Each row was made from one small tree. Brackets hold a mark, then the marks that hang from it, in the order of their numbers. Every link used is in the known rows. Write each row's tree.
Known rows
[J_284 J_253 [J_433 [J_16 J_377 J_857] [J_965 J_821] J_992]]: [ 18 -42 -31  -2  -6  26   2  27 -18  26  20  25  -6   8  -2 -36  11 -11
 -10   7  10  28  -7 -39]
[J_377 [J_433 [J_16 J_857 J_965] [J_284 J_253] J_821 J_992]]: [-14 -31 -37  -3  -3  28  28 -20  10  44   4   8   0  -3 -16 -20  54  -9
 -26  31  23   7  -3 -36]
[J_992 [J_965 [J_821 J_16]]]: [-19 -19 -19  16   9  -4 -20   9   1  -9  36  19 -16   3 -12 -13  12 -20
 -25 -24  12  16  22  -1]
[J_965 [J_821 [J_16 [J_377 J_433] J_857]]]: [-15 -53 -31   6  12  10 -17  30 -10   1  20   2 -23  11 -16 -15   5 -16
 -13 -15  17   9  25 -15]
[J_377 [J_16 J_857 J_965]]: [-16 -28 -27  14   1  20 -18   7  -5  12  13  -2 -15   2 -20  -3   9  -9
 -16 -11  19  -3   7 -35]
[J_253 [J_284 [J_433 J_16 [J_965 J_821] J_992]]]: [ 10 -21 -30  -8  11  22  10  34   9   7  25  35   0  -8  -2 -10  13  -5
 -26 -14  10  27  -6 -35]
[J_16 J_821 J_965]: [ -2 -33 -36  15  -4   5 -13  -8 -20  11  -2   2 -21   7 -17   0  -1 -10
  10   8   9 -13  -6  -8]
[J_253 [J_284 J_433]]: [  6 -18  -9  17   8  12 -26  27 -11  -8  24   9   1  12 -25   0 -23   2
 -11 -28   7   2  12  -8]
[J_261 [J_16 [J_377 [J_433 [J_284 J_253]]] J_821 J_857 J_965]]: [  0 -60 -44  26  -6  23 -15 -17 -21  35   6  -3 -16  14 -30 -26   6 -22
   9  19  12  -9   9 -17]
[J_377 J_16 J_433]: [-37 -15 -27  14  15  20 -24  12  20   7   6  10 -11   2 -23  15  24 -13
 -28 -14  26 -22  18 -20]
[J_965 [J_821 [J_16 [J_377 [J_433 J_284 J_992]] J_857]]]: [ -5 -48 -23  -9  15  13  15  20   2  18  19   9 -15   2 -14 -21  28  -6
 -38   1  20  15   7 -39]
[J_284 [J_253 [J_433 [J_16 J_377 [J_965 J_821]]]]]: [-13 -44 -44  15  -8  26  -3  19   1  35  20  29 -11  22 -15 -12  13 -16
   6 -15  27  14  15 -18]
[J_433 J_992]: [  2 -19  -5  -1   5   4   5  12  -1  10   6  12   2   6 -15   4  13   2
 -26   5  13  -8  -8 -28]
[J_821 [J_16 J_377] J_965]: [  6 -36  14   1 -12   7  -9  16 -16  -8  21   4 -12   0 -16   5  11 -20
   4 -21   8   0   6 -29]
[J_284 [J_253 [J_433 J_16 J_821]]]: [-28 -24 -15   7  -3  16  -4  -4   1  19  15  18   4  13 -16  -5  29 -17
 -10  14  21   5  19   0]
[J_16 [J_377 [J_433 [J_284 J_253] J_992]] J_857 [J_965 J_821]]: [  6 -46 -50   8   6  23  15  10   3  45   8  12 -13  15 -24 -23  21  -6
 -14   8  22   6  -4 -33]
[J_253 J_284 [J_433 [J_16 J_377 J_857] [J_965 J_821] J_992]]: [ 10 -58 -45 -10  17  32  11  37   0  20  16  12   2  -2   0 -14  17  -5
 -14  -3  13  37  11 -49]
[J_261 J_16]: [ -5 -23   4  16   0   1 -16   8  -2  -2  19  14  -5  11 -25  -1  -1 -15
 -21  -4  12 -11   7 -12]
[J_433 [J_284 J_253] [J_821 [J_16 J_377 J_965]]]: [ -3 -34 -19  12  -8   7  12 -16 -18  23  23  16 -28   5 -31 -12  18 -26
   3   7  17   4   2 -18]
[J_992 [J_965 [J_821 [J_16 [J_377 [J_433 J_284]] J_857]]]]: [-12 -41 -37  17  16   9 -19   4  -1   6  27   0 -25   5 -20 -28  18 -17
 -27 -17  13  19  27 -19]
[J_253 [J_284 [J_433 [J_16 J_377 J_857] J_821 J_965 J_992]]]: [ 22 -50 -30  -4   9  31   6  14 -20   7  14   2  -8 -10  -7 -21   2  -2
  -1  10   5  32   5 -51]
[J_992 J_965]: [ -6 -13 -19  25   6   0 -29  -5  -3  -2  14   3  -8   9 -20  -3   2  -9
 -15 -14   6  -4  12  -8]
[J_16 [J_377 J_433] J_821 J_965]: [ -7 -52 -59  21   3  19 -22  -4 -17  16 -13  -5 -31  10 -22   1  -2 -10
  25   1  17 -19   7 -17]
[J_16 J_377 J_821 J_857]: [ 12 -56 -25  11   4   3 -21   1 -38   8  -2 -19 -20  10 -15 -11 -16  -9
   9  17   1  -4   5 -14]
[J_965 [J_821 [J_16 J_857]]]: [-11 -34  -8  -1   6  -4  -8  24 -13  -4  31   7 -14   7 -11 -17   6 -15
 -27  -9   9  15  11  -7]
[J_253 [J_433 J_16 J_284 J_965 J_992]]: [ -3 -17 -17 -15  -2  21  22  -1  12  26   4  25   4  -4  -9  -6  54  -3
 -40  15  18   9 -19 -53]

Which tree is each row?
[ -5 -16  14   1 -14  14  -8   0  -3  -9  15  12  -6  -3 -14  -7  19 -11
  -1  -2  13   8   4 -19]  [J_284 [J_433 J_16 [J_821 J_965]]]
[ 12 -47 -53  12   3  15 -14 -15 -27  31 -10  -8 -21   8 -23 -18  17 -25
   7  32   1 -13  -8 -13]  [J_16 [J_377 [J_433 [J_284 J_253] J_965]] J_821 J_857]
[  9 -38  -1   1  -8   3 -18  -2 -27  -2  -1 -18  -3   1 -10  -4   7 -13
   7  15  -3  -4  -3  -8]  [J_16 [J_821 J_965] J_857]
[ 10 -67 -30  23  -7  14 -22  -6 -36  12   8 -11 -24  10 -19 -22 -19 -15
  19  11   7   0   9 -26]  [J_261 [J_16 J_377 J_821 J_857 J_965]]
[  2 -44 -35  13  -4   8 -17  -7 -32  11  -2 -14 -18   8 -15 -13  -5  -7
   9  14   5  -4  -3 -13]  [J_16 J_821 J_857 J_965]
[ 19 -65 -40   3  -3  38  -2  14 -32  22  15  -6  -2  -5  -1 -24 -12   8
  10  -3   8  27   7 -52]  [J_253 [J_284 [J_433 [J_16 J_377 J_821 J_857 J_965] J_992]]]
[ 15 -16 -23  14   7  14 -26  22 -14  -9  18  13  -7   5 -23  -1 -15  -7
  -2 -21   1   3  -1 -15]  [J_253 [J_284 [J_433 J_965]]]
[ 21 -55 -31  -6  -8  27  -7   4 -38  14   1   0 -11  -5   4 -30   6  -3
   2  23   3  18 -11 -52]  [J_284 [J_433 [J_16 J_377 J_821 J_857] J_965 J_992]]
[  1 -32  10   9 -11   4 -18  -5 -11  -6  10   5  -3  -1 -15   1   8 -23
   4   9   4 -11   2  -6]  [J_261 [J_16 [J_821 J_965]]]
[  5 -65 -40  10   2  27   3 -13 -13  30  -1  -4 -16   1 -20 -25  14  -5
  -5  24  18  -2   1 -47]  [J_261 [J_16 [J_377 [J_433 J_284 J_992]] J_821 J_857 J_965]]
[ -4 -46 -25  18   9   3 -25  13 -18  -5  34   0 -23   8 -12 -27  -4 -18
 -12 -20   7  27  29 -15]  [J_992 [J_965 [J_821 [J_16 J_377 J_857]]]]
[ -3 -48 -49  17  21  18 -17  15   3  12   8  -2 -12  10 -12 -21   8  -1
 -15  -7  16  14  24 -28]  [J_16 [J_377 [J_433 [J_992 [J_965 J_821]]]] J_857]
[  2 -45 -29  -2   3  19   6 -13 -12  18   1  -1 -22   1 -19 -21  30 -15
  -9  26  12  19   1 -41]  [J_253 [J_433 [J_16 J_377 J_857] J_284 J_821 J_965]]
[  7 -43 -26  11   4  23 -14  17  -9  10  28  10  -6   7  -1 -39   0   4
 -21 -14  13  39  18 -43]  [J_284 [J_433 [J_16 J_377 J_857] [J_992 [J_965 J_821]]]]
[ -1 -73 -46  14   1  31 -12  -1 -20  21  -1  -7 -13   5 -14 -21   2  -5
  11  18  18  -3  11 -41]  [J_261 [J_16 [J_377 [J_433 J_992]] J_821 J_857 J_965]]
[  8 -41  -9  14 -15  22 -23  18 -30  20  23   4   0  19 -15 -28  -8  -7
  -5  -8   9  11  10 -25]  [J_284 J_253 [J_433 [J_16 J_377 J_857]]]
[ -6 -45 -48 -13   4  25   2  -4  -8  20 -14  -2  -2 -12   5 -13  42 -10
 -16  33   7   0  -9 -39]  [J_377 [J_433 [J_16 J_821 J_857] J_965 J_992]]
[-15 -26 -30   1   3  11  -1 -16 -11  13  13   6 -16  -2 -25 -20  44 -32
 -17  27   8   2   2  -6]  [J_377 [J_433 [J_284 J_253] [J_821 [J_16 J_857]] J_965]]
[-11 -33 -23   6   9  22  11 -22  10  23  13  10  -6  -2 -14 -17  38  -1
 -24  15  23  25  18 -45]  [J_253 [J_433 [J_16 J_377] J_284 J_821 [J_992 J_965]]]
[  2 -11  16 -15 -11  11  39 -18  14  29  11  21  11 -11 -12  -3  60 -18
 -27  29  13   6 -15 -30]  [J_433 J_16 [J_284 J_253] [J_821 J_965] J_992]
[  6 -61 -38  -9  18  26   2  42 -13   4  31  11  -3  -1  -5 -16   9  -8
  -8 -12  12  39  17 -38]  [J_253 J_284 [J_433 [J_965 [J_821 [J_16 J_377 J_857]]] J_992]]
[  3 -63 -46  17   5  19 -31  -3 -27   4  -6  -9 -24   4 -17 -18   0 -25
  14  22   4  -9  10 -21]  [J_261 [J_16 [J_377 [J_433 J_965]] J_821 J_857]]
[-30 -13 -52   9  21  17 -18  19  27   5   5  25 -28  -3 -18   8  31 -27
 -24  -9  24 -11   8 -16]  [J_377 J_16 [J_433 [J_965 J_821]]]
[  9 -41 -10  -2   0  22  15  -9  -2  27  -1  -5  -1   2 -25 -12  37 -12
  -2  30  13   0   1 -29]  [J_16 [J_377 [J_433 [J_284 J_253] [J_821 J_965] J_992]] J_857]
[-20 -22  -5 -10  11  27  13 -10  24  13   1  -3  -3 -18 -19   0  57  -9
 -33  22  24   0   7 -44]  [J_377 [J_16 J_857] [J_433 J_284 [J_821 J_965] J_992]]
[ 14 -39   8  -6  -7   9  16 -14  -7  13   5 -10 -16  -8 -18 -10  31 -17
 -10  18   6  12  -3 -40]  [J_433 [J_16 J_377 J_857] J_284 [J_821 J_965]]
